Known rows, with every way that one mark hangs from another:
z907(z276(z609(z267))): [-0.25 -0.03 -0.16  0.07 -0.06 -0.19  0.18  0.09 -0.03  0.04 -0.11 -0.03
  0.16  0.04 -0.20  0.04  0.01 -0.12 -0.09  0.29  0.01  0.00]
z609(z108 z267(z276)): [-0.32  0.04 -0.40  0.09  0.11 -0.30 -0.23 -0.01  0.05 -0.12 -0.01  0.20
  0.04 -0.13  0.57 -0.07  0.13  0.06 -0.08  0.27  0.05  0.16]
z609(z267(z276(z907))): [-0.07  0.07 -0.30  0.24  0.20 -0.24 -0.38  0.00  0.06  0.04 -0.02  0.30
  0.00 -0.06  0.27  0.02 -0.01  0.10  0.02  0.00 -0.03  0.00]
z907(z609(z108 z267)): [-0.19  0.05 -0.26  0.03  0.02 -0.14  0.55  0.25 -0.10 -0.08 -0.05  0.04
  0.07 -0.11  0.27 -0.06  0.09 -0.12 -0.08  0.43  0.04  0.20]
z907(z276(z609(z108(z646) z267))): [-0.20  0.04 -0.24 -0.11  0.00 -0.39  0.12 -0.12 -0.02 -0.05 -0.12  0.03
  0.21  0.00  0.27 -0.07  0.18 -0.15 -0.19  0.64  0.01  0.17]
z276(z907): [ 0.12  0.05  0.08  0.12  0.09 -0.10 -0.02  0.05 -0.01  0.08 -0.01  0.12
  0.07 -0.03  0.00  0.04 -0.06  0.06  0.04  0.05 -0.05 -0.09]
z108(z276 z609): [ 0.12 -0.01  0.16 -0.02  0.11 -0.23 -0.33  0.00  0.09  0.19 -0.02 -0.05
 -0.10  0.11 -0.45 -0.01  0.00 -0.15 -0.14  0.20 -0.09  0.15]
z267(z276(z907) z609): [ 0.15  0.06  0.03  0.14  0.18  0.14 -0.31  0.00  0.21 -0.04  0.05  0.10
 -0.08  0.01 -0.12  0.04 -0.07  0.15  0.01  0.07 -0.22 -0.07]
z646(z108(z276(z609(z267) z907))): [-0.41  0.13 -0.07  0.16  0.14 -0.71  0.13  0.29  0.11  0.22 -0.08  0.14
  0.14 -0.12 -0.09  0.06 -0.04 -0.12 -0.06  0.59 -0.10 -0.03]
z609(z108): [-0.12  0.00 -0.02 -0.02  0.01 -0.16  0.17  0.03 -0.02 -0.09 -0.01  0.03
  0.10 -0.10  0.30 -0.05  0.10  0.01 -0.05  0.29  0.04  0.08]
z609(z108(z276(z907) z646) z267): [-0.08  0.07 -0.31  0.01  0.24 -0.58 -0.71 -0.15  0.02  0.09 -0.13  0.25
  0.08 -0.04  0.51 -0.11  0.27 -0.07 -0.13  0.59  0.04  0.15]
z108(z646): [ 0.19  0.06 -0.06 -0.16  0.05 -0.05 -0.21 -0.22  0.02 -0.01 -0.01  0.03
 -0.05  0.07  0.16 -0.06  0.09 -0.05 -0.05  0.06 -0.04  0.09]
z907(z276(z609)): [ 0.05 -0.03  0.12  0.00 -0.06 -0.13  0.23  0.02  0.01  0.02 -0.02 -0.03
  0.19  0.08 -0.42  0.08 -0.01 -0.09 -0.07  0.35 -0.09 -0.07]
z276(z267 z907(z609)): [ 0.13  0.11 -0.10  0.10  0.04 -0.12  0.64  0.19 -0.18  0.12 -0.09  0.18
  0.25 -0.02  0.03  0.04 -0.22 -0.06  0.05  0.23 -0.21 -0.05]
z276(z267 z907(z609(z108(z646)))): [ 0.16  0.17 -0.21 -0.08  0.10 -0.31  0.55  0.00 -0.17  0.03 -0.11  0.24
  0.31 -0.06  0.48 -0.07 -0.05 -0.09 -0.05  0.57 -0.21  0.12]
z267(z276(z609(z108) z907)): [-0.06  0.11  0.09  0.16  0.17 -0.33  0.46  0.08  0.10 -0.03  0.01  0.29
  0.17 -0.12  0.12  0.09 -0.07  0.11 -0.05  0.54 -0.20  0.00]
z108(z276 z646(z267)): [-0.08  0.01 -0.23 -0.04  0.15 -0.35 -0.90 -0.20  0.11  0.13  0.00  0.25
 -0.01  0.08  0.02 -0.07  0.13 -0.16 -0.08  0.18 -0.04  0.08]
z108(z276): [ 0.05 -0.06 -0.01 -0.01  0.09 -0.24 -0.53 -0.07  0.06  0.08 -0.02  0.04
 -0.03  0.06 -0.19  0.00  0.14 -0.06 -0.05  0.25  0.00 -0.01]
z276(z267(z609(z108(z646))) z907): [-0.15  0.15 -0.20 -0.08  0.07 -0.07  0.09 -0.12 -0.04 -0.02 -0.14  0.06
  0.20 -0.07  0.53 -0.13 -0.05  0.02 -0.07  0.36 -0.20  0.06]
z267(z276(z907)): [ 0.22  0.06  0.00  0.17  0.20 -0.18 -0.32 -0.05  0.11  0.03  0.06  0.29
  0.04 -0.02  0.04  0.06 -0.04  0.14  0.04  0.06 -0.13 -0.09]

Rows:
[-0.53  0.09 -0.11  0.07 -0.03 -0.04 -0.01  0.30  0.20  0.00  0.09 -0.04
  0.03 -0.13 -0.03 -0.06 -0.14 -0.09  0.01  0.04 -0.13 -0.02]
z646(z108 z267(z609))
[-0.05  0.17 -0.11  0.15  0.22 -0.26 -0.04 -0.10  0.16  0.10  0.04  0.45
  0.08 -0.01  0.01  0.07 -0.15 -0.01 -0.04  0.17 -0.28  0.01]
z108(z646(z267(z276(z609 z907))))
[ 0.09 -0.01 -0.22 -0.06 -0.07 -0.34  0.41  0.11 -0.19 -0.06 -0.07  0.07
  0.44 -0.01  0.13 -0.04  0.03 -0.14 -0.07  0.65 -0.11  0.02]
z907(z276(z267) z609(z108))
[-0.30  0.16 -0.14  0.23  0.17 -0.24 -0.33  0.26  0.32  0.01  0.16  0.23
  0.06 -0.15 -0.02  0.00 -0.19  0.04  0.05  0.14 -0.26 -0.12]
z646(z108 z267(z276(z907) z609))
[-0.17  0.08 -0.09  0.09  0.02  0.13  0.17  0.07 -0.04  0.08 -0.13  0.02
  0.14 -0.04  0.05 -0.02 -0.22  0.06  0.02  0.02 -0.20 -0.11]
z276(z267(z609) z907)
[-0.14  0.00 -0.25  0.02  0.10 -0.40  0.04  0.19 -0.03  0.00 -0.08  0.09
  0.03 -0.04  0.16 -0.06  0.21 -0.18 -0.13  0.68  0.02  0.19]
z907(z609(z108(z276) z267))
[ 0.46  0.09  0.02  0.15  0.22 -0.13  0.16  0.12  0.08  0.00  0.09  0.27
  0.02  0.02 -0.18  0.10 -0.07  0.03  0.03  0.27 -0.24 -0.04]
z267(z276(z907(z609)))
[-0.38  0.14 -0.13  0.02  0.00 -0.32  0.24  0.28  0.06  0.14  0.01 -0.11
  0.00 -0.08 -0.01 -0.07 -0.11 -0.18 -0.08  0.10 -0.03  0.22]
z646(z108(z609(z267)))
[-0.06  0.10 -0.09 -0.04  0.07 -0.07 -0.18 -0.08  0.06  0.17  0.01  0.09
 -0.06  0.06 -0.10 -0.08 -0.11 -0.20 -0.12 -0.10 -0.12  0.26]
z108(z609 z646(z267))
[ 0.07  0.09 -0.17  0.18  0.11 -0.08  0.36  0.28 -0.08  0.08 -0.06  0.14
  0.03 -0.03 -0.01  0.03 -0.07 -0.08  0.02  0.18 -0.06  0.05]
z276(z907(z609(z267)))
[-0.01  0.12 -0.16  0.22  0.22 -0.19 -0.18  0.06  0.08  0.17 -0.02  0.18
 -0.07  0.00 -0.03  0.01 -0.14  0.01 -0.06  0.01 -0.13  0.17]
z108(z609(z267(z276(z907))))
[-0.01  0.05 -0.21 -0.07  0.15 -0.46 -0.27  0.00  0.04  0.03  0.01  0.26
  0.07  0.01  0.11 -0.08  0.17 -0.25 -0.13  0.67 -0.11  0.21]
z907(z609(z108(z276 z646(z267))))
[ 0.07  0.13 -0.29 -0.06  0.18 -0.14 -0.37 -0.24  0.12  0.08 -0.01  0.10
 -0.18  0.09  0.15 -0.08  0.03 -0.11 -0.16  0.00 -0.12  0.34]
z108(z609(z267(z276)) z646)
[ 0.27  0.09 -0.05 -0.19  0.06 -0.15  0.42 -0.03 -0.02 -0.11  0.02  0.06
  0.05  0.01  0.23 -0.07  0.15 -0.14 -0.11  0.56 -0.11  0.24]
z907(z609(z108(z646)))
[ 0.49  0.16 -0.06 -0.03  0.26 -0.31  0.08 -0.09  0.08 -0.08  0.07  0.33
  0.08 -0.02  0.28 -0.02  0.11  0.00 -0.07  0.63 -0.23  0.12]
z267(z276(z907(z609(z108(z646)))))
[ 0.23  0.03  0.22  0.10  0.20 -0.30 -0.38  0.06  0.09  0.27 -0.03  0.06
 -0.02  0.09 -0.46  0.03 -0.06 -0.09 -0.10  0.25 -0.15  0.05]
z108(z276(z907) z609)
[-0.15  0.20 -0.15  0.18  0.20 -0.50 -0.05  0.23  0.17  0.16  0.05  0.18
  0.03 -0.11  0.04 -0.01 -0.14 -0.04 -0.04  0.18 -0.16  0.12]
z646(z108(z609(z267(z276(z907)))))
[-0.10 -0.03 -0.20 -0.06 -0.10  0.08 -0.19 -0.05 -0.03 -0.02 -0.10 -0.12
  0.22  0.07 -0.12 -0.05 -0.06 -0.04 -0.05  0.15 -0.14 -0.10]
z907(z276(z267(z609)))
[ 0.01  0.06 -0.01  0.09  0.15 -0.39 -0.16  0.04 -0.05  0.33 -0.15  0.13
  0.17  0.06 -0.21  0.00 -0.19 -0.10 -0.09  0.24 -0.21  0.04]
z108(z276(z267 z907) z609)
